Each row comes from the steps of one walk. Every step used is in the known rows, and no mark comes twice. Write the walk behind each row, first mark first.
Known rows
migab > gama > busapep: [4.9 10.8 1.8 -23.0 5.1 4.2 -9.7 -7.4 4.2 -54.8 25.7 19.8 -22.3 9.9 -12.1 -16.4 -3.6 -11.4 -1.0 42.5 8.5 2.8 -8.6 -26.8]
gama > busapep > sebi > migab: [11.4 -11.5 3.2 -27.7 26.0 0.8 -41.6 -1.6 -6.5 -77.4 29.2 14.1 -1.1 3.8 -4.8 19.5 -12.7 13.7 4.6 38.8 -42.3 6.6 -16.8 14.2]
sebi > migab > terigib: [-14.1 -18.7 -27.0 -24.9 20.7 1.2 -39.5 -7.7 -5.1 8.5 1.1 28.5 7.0 20.9 3.0 -2.9 -7.0 11.6 18.8 8.1 -36.0 10.3 14.4 -14.8]
sebi > migab > gama > busapep: [1.1 -17.3 -9.1 -24.5 14.7 -4.8 -22.3 -8.4 -3.9 -32.6 28.6 27.3 -8.6 18.3 -8.6 -4.2 2.7 -2.0 1.8 29.8 -38.5 7.7 -17.6 -18.7]
zugan > migab > sotib: [-13.9 -7.9 -15.4 -17.4 15.0 -5.4 -23.0 -11.3 -24.9 3.7 4.9 38.3 8.2 23.6 -8.9 12.9 -22.2 -7.7 7.9 21.6 12.2 -16.4 -2.9 -46.5]
zozofud > terigib: [-18.7 27.5 -13.3 -11.6 16.7 1.9 -37.4 13.0 5.7 -11.3 11.6 25.3 -11.1 8.4 -3.6 6.5 -2.1 -22.1 14.4 26.4 17.6 11.3 4.7 -11.6]
sotib > migab > terigib > zozofud: [-12.3 6.3 -31.9 -36.4 41.4 29.4 -38.5 -17.2 6.7 4.2 -28.1 17.2 -4.4 12.9 3.8 -34.4 -11.7 1.4 19.3 10.8 -2.7 1.7 15.7 15.6]
sebi > migab > terigib > zozofud: [-15.2 -11.8 -20.9 -26.1 21.3 0.4 -40.5 -18.9 -5.3 -9.3 -10.0 30.4 9.5 21.3 6.6 1.6 -1.8 5.6 13.3 5.5 -24.5 5.2 15.9 -21.9]
sotib > migab > sebi: [-9.7 -16.3 -26.6 -33.2 43.6 31.2 -25.4 -1.6 0.1 10.1 3.6 15.8 -34.2 9.4 -7.2 -39.1 -14.5 -15.7 5.4 15.3 -19.6 1.5 -8.0 19.8]
sotib > migab: [-9.0 -3.9 -34.7 -30.4 43.0 24.0 -33.6 3.6 10.1 11.2 -5.1 14.8 -16.2 8.7 -3.3 -25.1 -11.1 -3.1 14.5 21.4 -23.4 0.2 3.2 33.4]
gama > busapep > sebi: [10.7 1.7 6.7 -26.4 23.8 5.8 -38.7 1.2 -2.1 -81.6 24.1 10.6 -6.2 -0.5 -5.0 17.6 -17.1 8.7 4.4 42.7 -20.5 2.9 -8.1 13.2]
migab > zugan > busapep > sebi: [-14.7 -15.6 12.0 -28.3 1.9 20.6 -20.8 -4.2 -30.5 -18.6 16.4 19.9 -28.1 -3.3 -18.1 -8.6 -17.7 -2.5 -8.3 13.1 0.6 -16.0 2.1 -17.0]
zugan > busapep > gama > migab > terigib > zozofud: [-24.6 0.7 -0.2 -27.4 1.6 22.1 -18.7 -20.2 -28.1 -47.3 10.9 24.1 7.9 -5.0 -6.6 -5.0 -9.7 7.5 8.7 22.9 -5.3 -35.2 -9.5 -7.8]
sotib > migab > zugan: [-12.0 -2.2 -24.4 -38.4 34.9 26.4 -34.2 -0.5 0.9 21.0 -0.9 13.7 -36.9 9.6 -11.2 -32.3 -7.9 -6.2 6.8 13.1 -13.1 -7.9 3.8 29.5]
busapep > sebi > migab: [-5.4 -49.7 -9.2 -24.6 35.6 -4.1 -35.8 0.9 -12.9 -45.7 10.4 23.3 0.6 7.4 -1.1 7.8 -21.5 1.9 10.6 24.1 -42.8 9.2 -15.3 -11.3]
zozofud > terigib > migab > gama > busapep: [-9.5 32.0 10.2 -11.4 2.2 -5.7 -31.1 27.1 10.1 -24.8 16.0 32.4 -17.9 8.2 -5.5 7.3 -6.3 -31.7 0.3 37.0 36.5 19.2 5.7 -15.1]
terigib > migab > zugan: [-16.7 8.6 11.4 -20.8 -1.8 -2.3 -33.5 35.3 6.3 11.5 -2.7 30.1 -36.0 8.0 -3.2 14.7 -15.6 -22.6 -12.7 16.8 29.7 -3.5 42.2 -0.1]
zugan > migab > gama > busapep: [-0.3 5.4 -3.3 -21.7 13.2 0.8 -24.1 -12.7 -23.6 -26.4 24.5 31.5 -3.0 22.7 -11.1 1.7 -14.4 2.9 8.3 36.1 6.0 16.7 -8.8 -38.7]
sebi > migab > gama: [-8.2 -28.4 -16.5 -21.6 16.3 -5.9 -17.9 -6.5 -3.9 -12.1 18.6 31.2 -9.7 20.1 -6.5 -9.8 0.7 -9.0 4.5 22.3 -32.6 7.2 -11.0 -30.3]
gama > busapep > zugan > migab: [8.4 24.4 -1.8 -26.6 25.6 0.4 -52.3 -0.4 -16.1 -56.6 32.3 25.9 2.0 5.5 -7.0 23.3 11.8 23.8 12.4 38.7 -11.5 6.1 0.2 9.1]
gama > migab > zugan > busapep: [2.6 17.8 -5.5 -37.7 15.9 26.0 -22.2 -6.1 -24.1 7.8 21.7 21.3 -22.3 3.9 -14.3 3.8 -6.4 0.4 -0.1 11.4 -17.2 -38.6 0.9 -22.3]
zozofud > terigib > migab > zugan > busapep: [-20.5 27.7 12.0 -12.9 -3.1 2.8 -35.9 29.7 -3.9 2.8 11.1 33.2 -21.9 3.4 -8.6 11.8 -8.8 -27.8 -4.0 21.5 35.1 8.0 16.9 -8.7]
busapep > zugan > migab: [-9.6 1.5 -17.0 -22.8 34.5 -4.8 -50.5 2.1 -26.9 -15.9 15.0 39.6 5.0 10.1 -4.2 13.0 13.6 17.4 21.8 24.7 1.2 8.1 9.1 -18.1]
sebi > migab: [-11.8 -22.1 -23.0 -20.2 23.2 -4.2 -35.3 1.4 -1.8 -1.6 13.1 28.3 -1.5 17.2 -0.7 11.2 -1.2 0.8 8.6 16.2 -45.3 3.4 3.7 -4.3]
zozofud > terigib > migab: [-18.5 29.5 0.5 -8.6 7.7 -5.2 -40.2 34.4 12.0 -3.1 4.8 32.7 -12.9 7.1 0.1 16.9 -8.9 -29.9 5.3 27.9 32.2 16.5 19.9 -5.3]

Write each row's walk
[-14.1 -1.9 3.6 -12.5 -0.7 -11.6 -18.0 30.3 12.0 0.4 -10.1 37.7 -10.4 9.1 -1.3 17.2 -22.6 -31.6 -11.8 24.7 32.1 -24.9 27.2 -19.2] -> terigib > migab > sotib
[-29.4 22.1 13.2 -14.7 -5.4 -1.5 -36.3 26.5 -5.4 -13.1 14.0 32.2 -23.4 1.9 -9.0 8.6 -7.3 -28.1 -0.1 25.0 38.3 2.1 7.7 -0.7] -> zozofud > terigib > migab > zugan > busapep > gama
[-21.0 -11.3 -15.7 -38.8 24.4 31.5 -27.8 -6.7 -13.7 5.0 7.0 14.1 -30.1 2.0 -16.1 -37.3 -9.3 -1.0 5.8 16.3 -15.9 -17.8 -10.2 35.7] -> sotib > migab > zugan > busapep > gama
[-15.7 3.1 -21.5 -22.4 18.8 7.1 -41.6 -11.6 -23.6 14.3 -3.3 32.8 13.3 25.4 0.4 3.5 -24.1 15.8 24.7 14.8 9.0 19.9 22.1 -35.2] -> zugan > migab > terigib
[-0.6 11.6 15.4 -17.0 -2.9 -5.1 -19.4 28.6 13.3 -28.6 9.1 30.7 -21.3 8.5 -3.4 5.4 -14.5 -22.1 -11.7 39.1 25.9 8.4 21.4 -11.0] -> terigib > migab > gama > busapep
[-27.1 -10.7 -12.9 -34.9 20.9 4.3 -24.1 -8.9 -12.1 -51.0 24.1 19.1 -28.6 5.5 -6.4 -6.6 -4.7 -11.9 15.3 27.8 -5.8 -36.0 -24.8 0.5] -> busapep > gama > migab > sebi
[-7.2 -48.8 -3.0 -30.0 30.2 -2.4 -35.7 -2.3 -20.1 -38.7 12.6 22.4 -13.8 8.2 -6.6 3.4 -19.4 0.2 5.2 18.5 -35.1 3.9 -15.2 -13.4] -> busapep > sebi > migab > zugan
[-18.8 19.9 -14.7 -25.3 15.3 12.0 -35.6 -21.7 2.2 -22.1 -29.6 24.0 3.5 14.6 9.5 -7.8 -10.2 -1.2 15.0 8.1 28.2 -1.7 38.6 -31.0] -> migab > terigib > zozofud
[-12.3 8.8 -15.1 -26.3 33.7 -1.1 -53.8 -12.2 -29.3 -21.1 -0.8 41.3 12.8 12.8 0.7 7.2 13.3 20.4 25.1 16.9 15.5 9.4 17.2 -30.3] -> busapep > zugan > migab > terigib > zozofud
[-11.5 3.2 -19.6 -25.9 33.1 -0.7 -53.1 -4.5 -29.0 -8.9 6.4 39.6 11.1 12.5 -2.0 4.1 9.5 24.8 29.1 18.7 7.3 13.3 16.1 -25.8] -> busapep > zugan > migab > terigib
[-30.9 -6.1 8.0 -28.4 -8.3 16.2 -20.2 -7.0 -26.6 -21.0 20.6 19.5 -33.2 -1.7 -18.8 -11.0 -6.7 -3.9 -4.1 15.4 9.3 -28.4 1.2 -2.6] -> migab > zugan > busapep > gama
[-20.7 29.9 7.2 -14.1 2.6 -3.8 -40.9 31.9 5.1 3.4 7.4 32.1 -27.2 7.9 -5.4 12.8 -6.8 -32.4 -0.6 21.7 39.5 10.0 20.0 -7.3] -> zozofud > terigib > migab > zugan
[-7.1 19.7 14.5 -13.1 6.9 -6.8 -32.2 26.3 5.3 -38.7 15.8 31.7 -15.7 5.7 -5.7 6.8 -12.3 -30.1 0.9 39.1 32.9 21.8 -2.9 -17.0] -> zozofud > terigib > migab > gama > busapep > sebi
[2.6 -18.2 -8.8 -25.8 19.9 -7.6 -27.7 -8.1 -9.5 -38.1 31.6 31.2 -6.6 15.9 -9.1 -4.2 12.7 3.8 5.4 29.9 -38.0 8.2 -19.0 -18.7] -> sebi > migab > gama > busapep > zugan
[-18.8 22.9 1.5 -8.4 3.5 -10.2 -29.5 28.6 9.3 -3.5 2.2 37.2 -9.9 8.9 -4.1 14.2 -12.0 -38.9 0.4 26.5 40.9 -4.2 9.7 -20.8] -> zozofud > terigib > migab > sotib
[4.7 6.5 -15.2 -34.4 31.9 21.5 -20.7 -3.2 -13.0 -2.1 20.7 22.1 -28.5 10.0 -6.4 -1.1 -9.7 -14.4 3.2 14.3 -18.0 -25.7 -6.4 -30.0] -> gama > migab > sebi
[3.8 0.6 -20.5 -34.7 34.4 23.7 -21.0 -7.1 8.3 -18.8 10.5 14.1 -22.7 10.0 -11.4 -40.2 -7.2 -6.3 7.6 34.7 -16.4 4.8 -17.2 18.3] -> sotib > migab > gama > busapep
[2.9 20.8 -12.7 -39.4 24.1 16.6 -29.4 -3.0 -12.0 8.4 16.0 19.3 -30.6 10.6 -10.2 6.7 -3.0 -5.5 4.4 11.8 -11.8 -35.4 5.6 -19.9] -> gama > migab > zugan
[8.0 20.0 -0.9 -26.2 22.9 -2.8 -45.2 -4.9 -17.8 -56.8 30.7 28.6 3.7 6.7 -10.3 21.2 9.4 17.8 8.8 39.1 -5.3 -8.0 -6.9 -2.0] -> gama > busapep > zugan > migab > sotib
[-18.0 2.4 6.8 -25.7 -5.0 21.9 -19.5 -2.6 -24.1 1.3 16.4 21.1 -30.5 0.5 -18.0 -7.6 -9.1 -4.3 -9.3 10.3 6.1 -20.3 14.3 -14.2] -> migab > zugan > busapep
[-8.9 -27.4 6.1 -17.1 10.0 22.3 -16.4 -0.8 -26.7 -41.7 14.4 22.1 8.6 -9.7 -9.2 -1.7 -28.2 6.2 -0.1 26.5 -19.8 -6.4 -6.8 -13.3] -> zugan > busapep > sebi
[-32.4 -13.0 0.2 -17.4 -4.7 15.1 -16.2 -4.8 -20.9 -44.8 20.3 21.7 0.5 -7.8 -10.0 -5.4 -11.8 3.6 6.0 30.1 -6.9 -23.7 -8.7 6.9] -> zugan > busapep > gama
[8.4 -6.6 7.6 -25.5 12.1 2.9 -10.8 -8.3 -2.6 -74.5 25.6 18.0 -19.5 6.6 -12.3 -16.4 -12.6 -9.6 0.1 45.5 3.5 6.3 -20.6 -29.9] -> migab > gama > busapep > sebi
[10.4 -9.9 1.4 -29.9 24.8 3.9 -44.4 -5.8 -7.6 -72.2 23.1 14.6 3.5 5.8 -3.4 13.7 -15.9 19.2 9.6 34.8 -37.9 9.6 -11.3 8.8] -> gama > busapep > sebi > migab > terigib
[-2.7 -54.2 -5.5 -25.2 31.4 -5.3 -23.6 -5.6 -15.0 -52.7 13.9 25.4 -5.0 9.3 -5.2 -6.6 -20.4 -4.3 8.0 28.3 -34.0 11.8 -26.0 -29.1] -> busapep > sebi > migab > gama
[-14.8 -23.4 -6.0 -26.4 7.0 7.5 -29.0 -6.0 -23.7 7.1 22.2 28.4 -14.4 11.3 -12.6 1.9 -1.0 3.6 -3.8 6.9 -40.5 -8.1 -0.8 -9.6] -> sebi > migab > zugan > busapep
[5.4 5.2 -1.5 -39.5 20.6 25.1 -23.5 -6.6 -29.0 -7.0 21.3 20.2 -20.1 1.6 -14.5 3.6 -12.4 1.8 0.2 13.2 -20.9 -36.6 -8.3 -23.8] -> gama > migab > zugan > busapep > sebi
[-14.5 -5.8 9.4 -15.7 6.4 2.3 -24.4 34.5 5.4 0.0 2.1 32.7 -33.1 7.7 0.6 6.8 -21.8 -31.4 -13.9 19.8 22.8 5.9 30.8 -10.1] -> terigib > migab > sebi
